(in the rows, 128 means zero)
Known rows, with every step that occurs
faru ropopo rodozi lipupo: [ 49 136 165 119 150 155  50 162 134 133  64 165 134 127 163  85 133 108
 109 164 124 114 128  98]
dupi banev lipupo rodozi: [152 122 127 115 134 106 186 125 131 117 167 108 169  57 118 159 142 124
 137 132 102 136 144 150]
rodozi ropopo: [148 122 147 107 155 145  74 170 145 130 109 131 106 134 160  90 113 114
 129 167 130 130 167 118]
banev bitik busur: [179  86 110 131 123  87 177  92 122 100 147 102 125 140  82  95 133 112
 111 101 138  96 156 125]
bitik banev: [184 128 104 139 118 109 177 173 118 128 113 103 149 116 145 130 123  93
 143 119 171 131 121 154]
busur bitik banev geramod faru ropopo: [167 139 129 138  91  51 124 104 150 140 122  63 145 197 104 137 150 119
 111  88 145 108 112 173]
ropopo rodozi: [ 75 115 145 165 133 119 112 196 107 114 100 142 109 106 135 128 111 129
 118 117 159 159  96 110]
banev geramod faru ropopo rodozi: [127 126 148 157 127 120  59 135 126 145 101  94  76 152  46 110 149 187
 120 103  93 121  85 194]
lipupo rodozi ropopo faru: [ 97 141 158 124 149 161 102 197 145 112 126 188 149 163 165  61 101 153
 138 138 128 135 125  65]
lipupo banev bitik: [145 125 105 118 142  98 177  85 137 121 175 142 112 111 128 170 106 143
 145 142 160 124 139  95]
banev lipupo rodozi: [103  96 115 120 142  90 143 130 136  92 156 160 109  61 139 128 145 173
  85 157 112 126 171  85]
dupi banev bitik: [202 108 137 124 114  95 180  95 126 140 141  63 164  85  91 139 129 115
 162  95 120 134 140 167]
bitik banev lipupo rodozi ropopo faru: [129 171  94 128  99 166 178 140 161 127 146 164 174 159 164  81 119 120
 126 116 119 122 158 112]
banev geramod faru: [185 100 118 160 122 104  97 139 105 145 132  76  55 118  54 130 152 204
 116 101 101 142  95 188]
lipupo banev geramod faru: [160 141  99 140 147 118 146 122 116 140 182 120  73 127  86 190 124 175
 144 133 131 141  83 159]
busur bitik: [132  98 143 133 114  32 123 144 124 102 124  86 115 124 152 150 137 131
  78 126 169 140 143  98]
geramod banev lipupo rodozi ropopo: [130 114 129 102 142 145 147  96 122 113 142 121 128  90 115 156 126 120
 154 133 100 134 162 171]
geramod faru ropopo rodozi: [103 123 187 146 115 164  63 153 115 105  57 109 130 135  79 126 124 146
 140 109 118 129  80 169]
faru ropopo rodozi lipupo banev: [ 41 158 153 113 159 163  72 150 140 134  92 184 139 135 171 117 122 100
 124 176 134 113 118  91]
banev geramod faru ropopo rodozi lipupo: [118 127 137 149 127 149  51 129 120 166 102 116  82 151  78 102 155 178
 116 114  82 125  91 166]
dupi banev lipupo: [173 127 115 116 117 116 180 114 128 125 157  76 145  52 110 159 146 118
 120 131  99 143 163 175]

Rows
[115 107 163 110 180 116  91 187 143 113 126 178 141 129 166  97 111 128
 153 167 141 124 131  78]	lipupo rodozi ropopo
[114 141 124 115 117 180 155 104 124 113 141 130 135 115 115 127 117 140
 143 110  89 141 157 160]	geramod banev lipupo rodozi ropopo faru
[181  87 130 124 114 109 166  70  98 127 118  65 117  89  74 157 120 129
 168  86 130 136 142 190]	geramod banev bitik
[ 70 150 110 161 129 185 112 147 100 169 142 183 110 141 154 158 119 139
 142 120 125 169  66  95]	ropopo rodozi lipupo banev geramod faru
[125 164 139 127 115 200  86 184 147 128 107 143 116 174 158  45 100 146
 110 133 112 142 159 101]	rodozi ropopo faru
[ 61 133 177 129 151 118  60 171 142 107  64 137 124 127 122  97 124 119
 112 149 139 107 120 133]	faru ropopo rodozi
[156 131  94 118 147 104 209  84 132 104 194 140 130 143 109 161 110 103
 141 133 162 103 131 110]	lipupo banev bitik busur
[152 106 108 116 119 132 166  90  99 110 133  76  96  55  95 176 137 132
 124 120 107 145 166 199]	geramod banev lipupo
[152 111 181 125 121 148  70 140 116 101  63  87 119 116  76 125 136 155
 132 128 112 116 105 177]	geramod faru ropopo
[129 125  90 106 138 155 149  91 118 161 162 179 123 103 195 144 125 127
 133 165 135 138 148  46]	rodozi lipupo banev bitik
[149 155 108 154 104 160 115 132 127 181 105 119 144 179 110 107 143 117
 152  91 114 122  81 182]	bitik banev geramod faru ropopo rodozi lipupo
[126 148 103 110 151 174  97 108 120 171 148 161 100 128 153 145 146 145
 130 172 104 126 114 107]	rodozi lipupo banev geramod faru ropopo
[103 144 154 130 114 201 111  88 120 122 106 148 163 181  91 129 123 105
 155 106 111 106  82 138]	geramod faru ropopo rodozi lipupo banev bitik busur
[ 57 154 140 111 150 161 106 105 146 127 114 181 160 173 143  96 124  76
 127 150 129  88 125  94]	faru ropopo rodozi lipupo banev bitik busur
[128 139 118 116 101  65 157 105 170 122 155 129 177 176 181 133 131  91
 106 122 151 116 167  97]	busur bitik banev lipupo rodozi ropopo
[160 124 121 138  96  43 166 140 133 119 127  83 161 155 162 152 131  90
 108 105 186 132 131 123]	busur bitik banev
[ 58 138 111 144 131 167 134 126 115 157 141 200 134 128 186 142 107 117
 141 130 146 157 107  50]	ropopo rodozi lipupo banev bitik
[146 130 100 132  82  49 178 102 149 117 145  89 151 143 161 152 143 103
  80 109 157 127 168 121]	busur bitik banev lipupo
[138 126  79 107 142 162 175  89 112 146 177 177 136 129 178 136 129  95
 129 156 137 122 144  58]	rodozi lipupo banev bitik busur
